Each row was made from one path, in order. Every step used is in the known rows, and no mark comes twice. Write each row's path.
Known rows
biza-rezum: [ 0.63  3.01 -2.46 -0.19 -1.42  1.72  1.95  0.00  2.20  1.41 -2.66 -0.44
  0.22  1.92  0.08  2.06 -1.98 -0.51 -0.05  1.57 -1.40]
lasir-guma-varukab: [ 0.90  2.98 -0.98  2.70 -0.02  0.70 -1.07 -0.20 -0.93  2.36  2.40 -0.05
  0.36  0.04 -1.34  0.31  1.94  1.86 -0.63 -1.06 -0.37]
guma-supid-rezum-biza: [-0.36 -0.68 -0.54 -0.62 -0.34 -0.34 -1.35  0.07  4.08 -1.25 -2.26 -4.24
 -1.90 -1.68  3.32  0.32  3.58 -0.59  0.64  0.49 -1.26]
lasir-guma: [ 0.58  4.29  1.11  3.65  0.46  0.64 -0.48  0.07 -0.87  1.41  1.80  0.74
 -0.06  0.22 -1.97  0.60 -1.95 -1.54 -0.92 -1.11 -0.01]
zubigam-guma-varukab: [ 1.45 -0.41 -2.01  0.32  0.00 -0.91 -1.79  0.27 -1.90  0.91  1.14 -0.53
  0.47  2.06 -2.72 -0.30 -0.31  4.20  0.46  0.45 -2.10]
rezum-supid-guma-zubigam: [-0.96 -1.22  1.39 -1.84 -1.74 -2.65  0.03  0.85 -2.99 -1.85  0.86 -3.22
  0.19 -0.68 -1.75  0.32  0.46  0.01  0.37 -1.10  3.82]
soti-guma-supid-rezum-biza: [ 0.20  0.17 -0.58 -0.44 -0.78  0.75 -1.23  0.53  3.92 -1.43 -2.50 -3.93
 -1.02 -1.77  3.65 -0.30  3.79 -1.60  0.79  0.68 -0.59]
varukab-guma-lasir-rezum-supid: [-0.41 -4.48  1.34 -2.14 -0.88  1.97  1.15 -0.34  0.54  0.77  2.66  2.69
 -1.45 -0.09  0.13 -1.53 -0.35  1.85 -0.98 -0.18  8.13]
biza-rezum-lasir: [-0.12  1.05 -0.24 -0.60 -0.88  0.92  1.24  0.76  3.15  1.02 -1.94  2.93
 -0.29  1.07  3.32  1.47 -1.49  0.06  0.20  0.75 -4.63]
supid-rezum-biza: [-0.28  0.52 -0.36 -0.28 -0.44  0.75 -1.04  0.58  5.11 -1.00 -1.90 -3.61
 -2.24 -1.28  2.91  0.63  0.38 -0.14  0.12  0.76 -1.42]
soti-guma-lasir-rezum: [ 0.08 -2.88 -0.84 -1.35  0.11  2.81  1.84 -0.59 -1.79  1.09 -0.55  2.44
  2.13  0.08  0.58 -2.43 -4.68  0.11 -0.96 -0.78  2.16]
guma-zubigam: [-0.62  0.26 -0.25 -0.61 -1.06 -1.53 -1.59  1.22 -2.59 -0.38 -0.03 -3.74
  0.28  0.08 -2.60  2.15 -0.52  1.16  0.61 -0.83 -0.40]
zubigam-guma-lasir: [-0.90 -1.45 -0.25  0.80 -0.20 -1.66 -1.54  0.20 -3.45 -1.15  1.15  2.18
  0.66  1.56 -0.89 -3.60 -4.73  3.31  1.36  0.19  0.86]
varukab-guma-supid-rezum-lasir: [-0.49 -1.97  0.91 -0.84  1.95 -0.38  0.82 -0.43  3.15 -1.58 -0.48  3.51
 -0.14 -1.24  2.00  0.24  3.85 -0.93  0.38  1.75 -2.30]
varukab-guma: [ 0.36  2.09 -0.26 -1.72  1.29  1.94 -1.52  0.29 -1.11 -0.18  1.90  1.64
 -1.88  0.51 -2.83  0.98 -0.10 -0.53  0.15  1.85  1.51]
soti-guma: [ 1.71  2.87 -1.51 -0.10 -1.62  2.89 -1.81  1.96 -0.89 -0.62 -1.25 -0.25
  1.23  0.01 -1.91  0.08 -2.79 -2.48  0.89  1.01 -0.02]
rezum-biza: [-0.10  1.38 -0.20 -1.14 -1.59  0.88 -3.68  1.82  1.50  0.03 -0.64 -3.84
 -3.46 -0.53  2.60  0.58 -1.07  0.20  0.88 -0.53 -2.03]
rezum-lasir-guma-supid: [ 0.00  0.69  1.67  2.16  0.51 -1.30 -1.20 -0.04 -1.39  0.69  0.91  1.68
  0.12 -0.62  1.01 -0.15  3.41 -1.81  0.33 -1.53 -2.21]
zubigam-guma: [ 1.11 -0.01  0.01  0.75  0.44 -1.46 -1.43  0.50 -2.09 -0.36  0.06  0.22
  0.05  2.77 -3.73  0.00 -4.68  1.36  0.49  0.84 -2.07]
varukab-guma-supid-rezum: [ 0.15 -0.74 -1.06 -0.48  2.06  0.00  1.39 -1.58  2.26 -1.75 -1.05  0.23
  0.50 -0.88 -1.67  0.51  4.71 -1.66  0.19  2.72  1.56]
supid-rezum: [ 0.30  0.23 -1.55  0.57  0.64  0.51  1.41 -0.46  3.97 -1.50 -2.19 -0.65
  0.93 -0.66 -2.08  1.12 -1.27 -1.11 -0.10  2.35 -0.48]
supid-guma-varukab: [ 0.62  0.33 -2.56 -1.73 -0.15 -0.21 -0.60 -0.24 -2.48 -0.15  0.43 -0.95
  0.88 -0.57 -1.27 -1.01  0.37  0.92  0.39  0.06 -1.18]

Write each row's path
[-0.71 -3.50 -0.11 -2.31  2.05  2.22  2.08 -1.67 -1.88  1.51  1.45  3.72
  0.13  0.37  0.07 -1.80 -3.06  1.39 -1.43 -0.31  3.15] | varukab-guma-lasir-rezum
[ 0.00  2.95  2.73  3.34  0.77  0.22 -0.35  0.51  0.33  1.28  2.14  3.49
 -0.36 -0.19  1.08  0.34 -1.42 -1.17 -0.75 -1.63 -2.59] | rezum-lasir-guma
[-0.79 -4.18 -0.37 -2.41  1.41  0.58  3.09 -1.94 -2.97  0.44 -0.25  2.47
  1.68 -0.33  0.54 -3.03 -5.57 -0.02 -1.35 -1.31  1.57] | supid-guma-lasir-rezum
[-1.10  1.66  3.00  2.38  0.22 -1.92 -0.36  0.74 -1.89  0.90  2.17 -0.21
  0.49 -0.21  0.17  1.60  0.79  0.68 -0.56 -2.74 -1.28] | rezum-lasir-guma-zubigam
[-0.77  0.90  0.68 -1.54  0.63 -0.61 -1.23  0.57 -3.10 -0.28  2.04 -1.74
 -0.79  0.26 -2.88  2.06  1.80  1.21  0.22  0.02  2.01] | varukab-guma-zubigam
[ 0.73 -2.97 -1.18 -2.45 -0.73  0.47  1.31 -0.74 -0.87  0.81  1.19 -0.31
  0.41 -0.63 -0.49 -1.10  1.16  1.56 -0.85 -0.56  2.81] | lasir-rezum-supid-guma-varukab
[-1.10  2.48  2.52  2.51 -0.16 -1.48  1.63  0.14 -0.56  1.74  1.12  0.08
  0.78  0.70  1.53  2.15  1.22  0.79 -1.00 -2.27 -1.36] | biza-rezum-lasir-guma-zubigam
[-0.05  4.11  2.02  3.47  0.37  0.73  2.10 -0.23  2.02  2.48  0.77  3.93
  0.14  0.87  2.69  1.12 -0.83 -0.98 -1.31 -1.11 -2.56] | biza-rezum-lasir-guma
[-1.16 -2.39  0.83 -2.67  0.73  2.08 -0.56 -0.37  0.34  1.40  1.10 -0.17
 -2.90 -0.48  4.54 -1.67 -1.16  1.80 -0.96 -1.31  1.48] | varukab-guma-lasir-rezum-biza
[ 1.34  0.66 -1.64 -0.64 -1.39  0.81 -2.22  1.12 -2.40 -0.98 -1.79 -1.33
  1.39 -0.47 -1.39 -0.38  2.28 -2.87  1.67  0.50 -0.13] | soti-guma-supid
[-0.19  2.30  2.65  3.92  1.60  0.08  1.72 -0.55  3.15  0.53  1.15  3.78
  0.63 -0.68  1.28  0.50 -0.21 -1.43 -1.44 -0.63 -2.04] | supid-rezum-lasir-guma
[-1.62 -0.60 -0.81 -1.36 -0.28 -0.98 -0.32 -0.23 -4.12 -2.21  0.40  1.83
  1.13 -1.05  0.58 -4.46 -4.12  0.09  1.26 -0.32  1.81] | supid-guma-lasir
[-0.77 -3.22  1.64 -2.42 -0.86 -1.95  1.92 -0.17 -2.81 -0.55  0.60 -2.59
  0.69 -0.44 -1.42  0.50 -0.37  0.09 -0.92 -1.77  4.05] | lasir-rezum-supid-guma-zubigam
[-0.17 -1.38  0.15 -0.03  0.30 -1.40 -1.01 -0.19  3.29 -1.28 -1.87 -3.71
 -1.57 -0.34  2.74 -0.23  2.77  0.41  0.43  0.60 -1.72] | zubigam-guma-supid-rezum-biza
[ 0.08  1.53  1.11  2.27  0.32 -0.78  0.87 -0.63 -0.03  1.55 -0.08  1.93
  0.62  0.14  2.31  0.42  3.94 -1.70 -0.12 -1.14 -2.20] | biza-rezum-lasir-guma-supid
[ 0.53  0.70 -0.57 -0.45 -3.66  1.52  1.02  0.94  3.84  0.72 -0.71 -0.55
 -1.41  1.18  0.14  1.52  0.44  0.40  0.10  1.32  4.64] | biza-rezum-supid
[ 0.89 -1.68 -0.56  0.17  0.34 -2.66 -1.88 -0.06 -3.33 -0.74 -0.61 -1.05
  0.51  1.73 -2.80 -0.46  0.76  0.15  1.37  0.39 -1.81] | zubigam-guma-supid
[ 0.55 -2.17 -0.91  1.04  1.50 -2.18  1.39 -1.38  1.64 -1.84 -2.16 -0.72
  1.77  0.57 -2.35 -0.05  1.80 -0.45  0.30  2.12 -0.79] | zubigam-guma-supid-rezum
[ 0.23 -1.29 -1.72  0.30  0.80 -0.77  1.04 -1.00  2.64 -1.88 -2.62 -1.41
  1.36 -1.11 -1.44  0.55  2.90 -1.76  0.61  1.97 -0.32] | guma-supid-rezum
